What can hang from each mark:
J12: J9 J274 J350 J472 J525 J769
J274: J12
J525: J12
J251: J81 J274 J769
J81: J12 J251
J79: J251
J350: J12

Each row was made from one small tree. Brackets hold a mark, then the marks that hang from it, in the order of their numbers. Every link used is in the known rows. Write each row's tree.
Known rows:
{J350 {J12 J9 J274 J472 J525 J769}}: [ 2.97 -0.84 -0.88 -1.81 -2.20 -3.95  5.01 -0.20 -0.67 -2.92 -2.73  4.73
 -1.78  0.45 -0.43 -1.60  2.63 -1.64  0.94]
{J12 J274 J350 J472 J525}: [ 1.13  0.57 -1.25 -0.23 -1.98 -1.02  1.95 -0.48  0.12 -1.32 -3.45  3.09
 -2.72  0.51 -2.28  0.74 -0.33 -0.72 -1.18]
{J350 {J12 J9 J274 J472}}: [ 0.18 -0.37 -1.06  0.01 -1.36 -0.59  2.23  1.60  0.70 -0.72 -0.78  2.01
 -0.15  1.57 -0.29 -1.86  2.07 -2.12  1.82]
{J251 J274 J769}: [-1.11  0.85 -3.15 -1.43  2.60  5.06 -3.98  3.48  2.42  0.05  2.08 -2.31
 -0.55 -1.79  2.03  0.81  1.42 -2.85 -0.35]
{J274 {J12 J9 J350 J472 J769}}: [ 3.82  1.02  2.79 -1.05 -2.06 -1.35  2.40  0.58 -2.19 -1.04 -0.91  4.78
  0.26  1.33  0.84  0.01  2.47  0.85 -2.00]
{J350 {J12 J9 J274 J525 J769}}: [ 2.29 -0.30 -0.45 -2.60 -0.50 -2.54  4.64 -0.56  0.52 -2.69 -1.94  3.13
 -1.54 -0.08 -0.16 -1.08  3.74 -2.59  0.83]
{J251 J81 {J274 {J12 J9 J350 J472}} J769}: [-0.53  1.15 -0.39 -0.91  3.21  0.01 -1.68  2.67 -3.66  1.77  3.22  1.38
  0.13 -2.07  3.55  2.43  1.57  0.47 -1.53]
{J350 {J12 J472 J525 J769}}: [ 4.46 -1.40 -2.18 -2.17 -3.62 -1.51 -0.36  1.21  0.53 -3.88 -1.98  2.25
  0.53  0.85 -0.73 -1.25  2.40 -0.98 -0.24]
{J525 J12}: [ 1.42  0.72 -1.73 -2.81 -1.25  2.36 -3.95  2.10  1.42 -1.38  0.76 -1.99
  1.90  1.91 -0.70 -0.32  1.37 -1.29 -1.17]
{J274 {J12 J9 J350 J472 J525 J769}}: [ 4.21  0.86  2.12 -2.72 -2.65 -3.42  3.49 -0.25 -2.22 -1.58 -2.00  6.16
 -0.28  0.52  0.25  0.25  2.55  1.14 -1.86]
{J350 J12}: [ 1.06 -0.45 -1.88 -1.30 -1.03  3.26 -3.42  2.58  3.01 -1.47  0.77 -2.08
  2.41  1.55 -0.25 -1.07  2.94 -2.51  0.62]
{J12 J350}: [ 0.74  1.29 -0.41 -0.63 -0.62  3.62 -1.93  0.46  1.59 -0.42 -0.29 -0.30
  0.71  1.32 -0.51  0.41  1.35 -1.28 -2.01]
{J81 {J12 J350 J525} {J251 J769}}: [ 0.49 -0.67  0.05 -2.60  0.27  0.34 -3.01 -3.75  0.03  2.30  0.82 -0.14
  1.29 -3.02  0.89 -0.11  1.57 -3.16 -3.48]
{J251 {J81 J12} J274}: [-3.11 -0.26 -2.49 -1.14  1.42  2.44 -5.95  1.94  1.25  2.46  3.62 -5.17
  0.68 -0.31  0.36 -0.52  1.47 -1.92  0.18]
{J274 {J12 J9 J525}}: [ 0.32  1.53  1.08 -4.53 -0.99  0.03 -0.28  2.15  1.77 -0.35  0.11  2.01
  1.53  0.78  0.37 -0.81  3.28 -1.29  0.74]
{J350 {J12 J9 J472 J769}}: [ 3.07 -0.65 -0.47 -1.31 -2.51 -0.69  1.41  1.22 -0.40 -2.32 -0.33  2.95
  1.38  1.85  1.00 -2.42  3.30 -1.22  0.18]
{J251 J274}: [-1.70  0.91 -2.39 -1.00  0.55  4.59 -3.58  3.27  3.67  0.85  1.53 -2.38
 -0.76  0.44  0.09 -0.27  1.57 -1.59  0.87]
{J525 {J12 J274 J769}}: [ 3.50  0.59 -0.68 -1.73 -0.69  0.02  0.39  0.61 -0.13 -3.18 -1.41 -0.43
 -1.82  0.88 -1.24  0.49  1.29 -1.86 -1.54]
{J12 J472}: [ 0.56  0.73 -1.58 -0.73 -2.60  3.10 -3.28  2.73  1.95 -1.40 -0.69  0.04
  1.01  2.28 -0.65 -1.54  0.64 -1.53 -0.22]
{J12 J9}: [-1.25  1.75 -0.02 -2.43 -0.44  3.17 -0.89  1.47  2.30 -0.08  0.59  0.57
  1.57  1.95  0.89 -2.05  2.58 -2.47  0.21]
{J274 {J12 J9 J350 J472 J525}}: [ 1.69  1.14  1.31 -2.60 -2.38 -2.21  1.64  0.73 -0.98  0.10 -1.12  4.93
  0.76  0.97 -0.08  0.15  1.94  0.97 -0.77]
{J79 {J251 J81 J769}}: [ 0.79  1.06 -1.27 -2.32  4.04  4.19 -5.17  2.09 -0.09 -0.89  1.93 -4.39
  1.91 -0.86  2.46  1.31  2.60 -4.72 -4.11]

Write each row's tree:
[ 0.31 -0.25 -1.32 -2.30  3.42  2.61 -5.60  0.81 -0.43  0.62  2.68 -5.71
  2.77 -1.29  1.93  0.37  2.56 -5.36 -4.21] : {J79 {J251 {J81 J12} J769}}
[ 4.24  0.57 -0.03 -0.70 -0.32 -0.84  2.04 -1.25 -1.64 -2.43 -1.80  0.92
 -2.31  0.48 -1.39  1.92  0.98 -0.57 -3.27] : {J525 {J12 J274 J350 J769}}
[ 2.59 -0.67 -0.20 -0.13 -1.57 -1.81  3.95  0.67 -0.56 -2.36 -1.64  3.30
 -1.16  1.21  0.05 -1.72  2.61 -1.90  0.89] : {J350 {J12 J9 J274 J472 J769}}
[ 2.38  0.40 -1.26  0.24 -1.86 -0.94  0.53  0.07 -1.58 -1.03 -1.74  1.24
 -1.48  1.40 -2.12  1.27 -0.62  0.11 -2.15] : {J525 {J12 J274 J350 J472}}
[ 1.84  0.80 -0.75 -0.56 -0.05  0.44  0.22 -0.34 -0.43 -0.74 -1.04 -0.32
 -1.30  0.88 -1.80  1.85  0.36 -0.84 -2.27] : {J525 {J12 J274 J350}}
[ 1.60  0.55 -1.48 -1.39 -2.91  0.13 -0.64  0.04  0.39 -1.24 -2.22  2.77
 -0.15  1.12 -1.32  0.07  0.30 -0.02 -1.86] : {J12 J350 J472 J525}
[ 2.54  0.82  0.66 -1.09 -1.80 -3.52  6.47 -2.27 -2.01 -1.87 -3.84  6.57
 -3.41  0.28 -0.73 -0.17  1.23 -0.44 -1.69] : {J12 J9 J274 J350 J472 J525 J769}
[ 0.89 -0.58 -1.92 -2.85 -2.86 -1.57  0.71  1.35  0.88 -1.18 -0.58  3.11
  1.93  1.49  0.08 -2.37  2.68 -1.10  1.29] : {J350 {J12 J9 J472 J525}}
[ 0.84  1.51  0.99 -1.37  0.24  0.83  3.39  0.03  0.76 -1.72 -1.56  2.22
 -2.13  0.93  0.30 -1.25  2.53 -2.94 -0.11] : {J12 J9 J274 J769}
[-1.09  0.08 -0.55  0.05  2.03 -1.84  0.82 -1.54 -4.36  1.12  0.70  1.16
 -0.25 -1.46  1.61  0.39  0.33 -2.57 -2.59] : {J251 {J81 {J12 J9 J274 J350 J472}} J769}
[ 0.35  0.17  1.53  0.47 -0.70  1.18 -3.21  1.08  0.61  4.07  1.88  0.45
 -0.84 -0.83  0.26  0.98  1.24  1.11 -0.65] : {J81 {J251 {J274 {J12 J350 J472}}}}
[-0.14 -0.15 -1.27 -2.56 -0.28 -1.31  2.87  0.37  1.83 -1.01 -1.07  1.91
 -0.46  0.30 -0.59 -1.21  3.13 -2.81  1.88] : {J350 {J12 J9 J274 J525}}
[ 0.03 -1.16 -0.24 -2.65 -0.91 -0.43 -2.40 -2.10  1.96  2.82  1.30 -1.12
 -1.33 -2.17 -0.03 -1.69  2.53 -1.93 -0.49] : {J81 {J12 J525 J769} {J251 J274}}
[ 0.46 -0.58 -1.75 -1.65 -1.96 -2.69  3.24  0.80  0.63 -1.30 -1.84  3.49
 -0.73  0.82 -0.88 -1.72  1.99 -1.78  1.93] : {J350 {J12 J9 J274 J472 J525}}
[ 0.59 -0.27 -0.36 -0.06  4.57  0.65 -1.34 -1.49 -2.32  1.27  0.98 -3.98
 -0.44 -2.38  0.83  2.40  1.62 -4.82 -5.24] : {J79 {J251 {J81 {J12 J274 J350}} J769}}
[-2.47 -0.96 -1.12 -2.56 -0.62  0.76 -4.17 -1.16  3.31  4.39  2.17 -2.51
 -0.26 -1.84 -0.43 -1.84  1.92 -2.17  0.51] : {J81 {J12 J525} {J251 J274}}
[ 3.39  0.77 -0.24 -2.38 -1.45  0.39  0.83 -1.31  0.32 -2.69 -2.32  2.49
 -0.96  0.21 -0.71  0.69  1.99 -0.77 -2.94] : {J12 J350 J525 J769}
[ 3.35 -0.90 -1.58 -1.81 -0.99 -1.25  1.93  0.31  1.43 -3.73 -2.40  1.01
 -1.85 -0.30 -1.43  0.00  2.79 -2.65  0.28] : {J350 {J12 J274 J525 J769}}
[ 2.21  0.82 -0.68 -2.27 -0.88  0.00  1.75 -0.01  1.62 -3.42 -3.12  1.41
 -3.06 -0.05 -1.42 -0.04  1.63 -2.61 -0.58] : {J12 J274 J525 J769}
[-0.34 -1.24 -3.61 -2.36  2.62 -0.81 -4.25  1.39 -1.28  1.81  2.29 -3.48
 -0.02 -2.86  1.46  0.75  1.46 -3.19 -2.94] : {J79 {J251 {J81 {J12 J472 J525}} J274 J769}}
[ 0.49 -0.27  0.22 -0.76  1.69  1.27 -3.58 -1.15 -0.78  2.26  1.71 -4.45
  1.99  0.47 -0.17  0.73  2.37 -2.81 -4.73] : {J79 {J251 {J81 {J12 J350}}}}
[-0.79  0.71 -2.52 -1.64  5.48  4.35 -5.07  3.10  0.45  1.04  3.44 -5.09
 -0.11 -2.13  2.84  2.10  2.45 -3.86 -2.96] : {J79 {J251 J81 J274 J769}}
[ 3.78  0.55  0.61 -0.55 -1.57 -3.46  5.07 -1.71 -3.80 -1.62 -2.10  4.58
 -2.20  1.21 -0.49  0.30  0.84  0.47 -2.61] : {J525 {J12 J9 J274 J350 J472 J769}}
[ 4.19  0.52  0.44 -1.77 -2.41 -2.29  2.47 -1.14 -3.52 -1.49 -0.86  4.25
  0.38  1.94  0.42 -0.35  1.48  1.15 -3.28] : {J525 {J12 J9 J350 J472 J769}}
[ 4.55  0.71  1.44 -2.85 -1.45 -0.71  0.38  0.20 -0.08 -2.41 -1.74  2.49
 -0.42 -0.23 -0.60  1.75  2.70  0.05 -2.47] : {J274 {J12 J350 J525 J769}}
[-2.17  1.17  2.36 -2.21  1.10  2.15 -2.42  1.64  2.46  4.78  3.65 -0.34
  0.30 -0.84  1.87 -0.94  3.49 -1.01  1.50] : {J81 {J251 {J274 {J12 J9}}}}
[-1.37  0.42 -0.79 -2.41  3.10 -2.53  1.47 -2.89 -3.25  0.78  0.44  1.01
 -0.61 -2.80  1.47  1.03  1.35 -3.27 -2.53] : {J251 {J81 {J12 J9 J274 J350 J525}} J769}
[ 1.52 -1.09  1.51  0.30 -2.49 -1.04 -0.48 -2.26  0.14  0.99 -1.15  0.23
 -1.74 -0.25 -1.22 -2.40  0.95 -2.90 -0.99] : {J81 {J12 J274 J472 J769} J251}
[ 2.06 -0.65 -0.09 -2.39  1.41 -2.36  0.19 -1.67 -0.81 -0.70 -1.03 -2.70
 -1.77 -0.99 -1.11  0.31  2.70 -4.24 -3.32] : {J79 {J251 {J81 {J12 J274 J525 J769}}}}
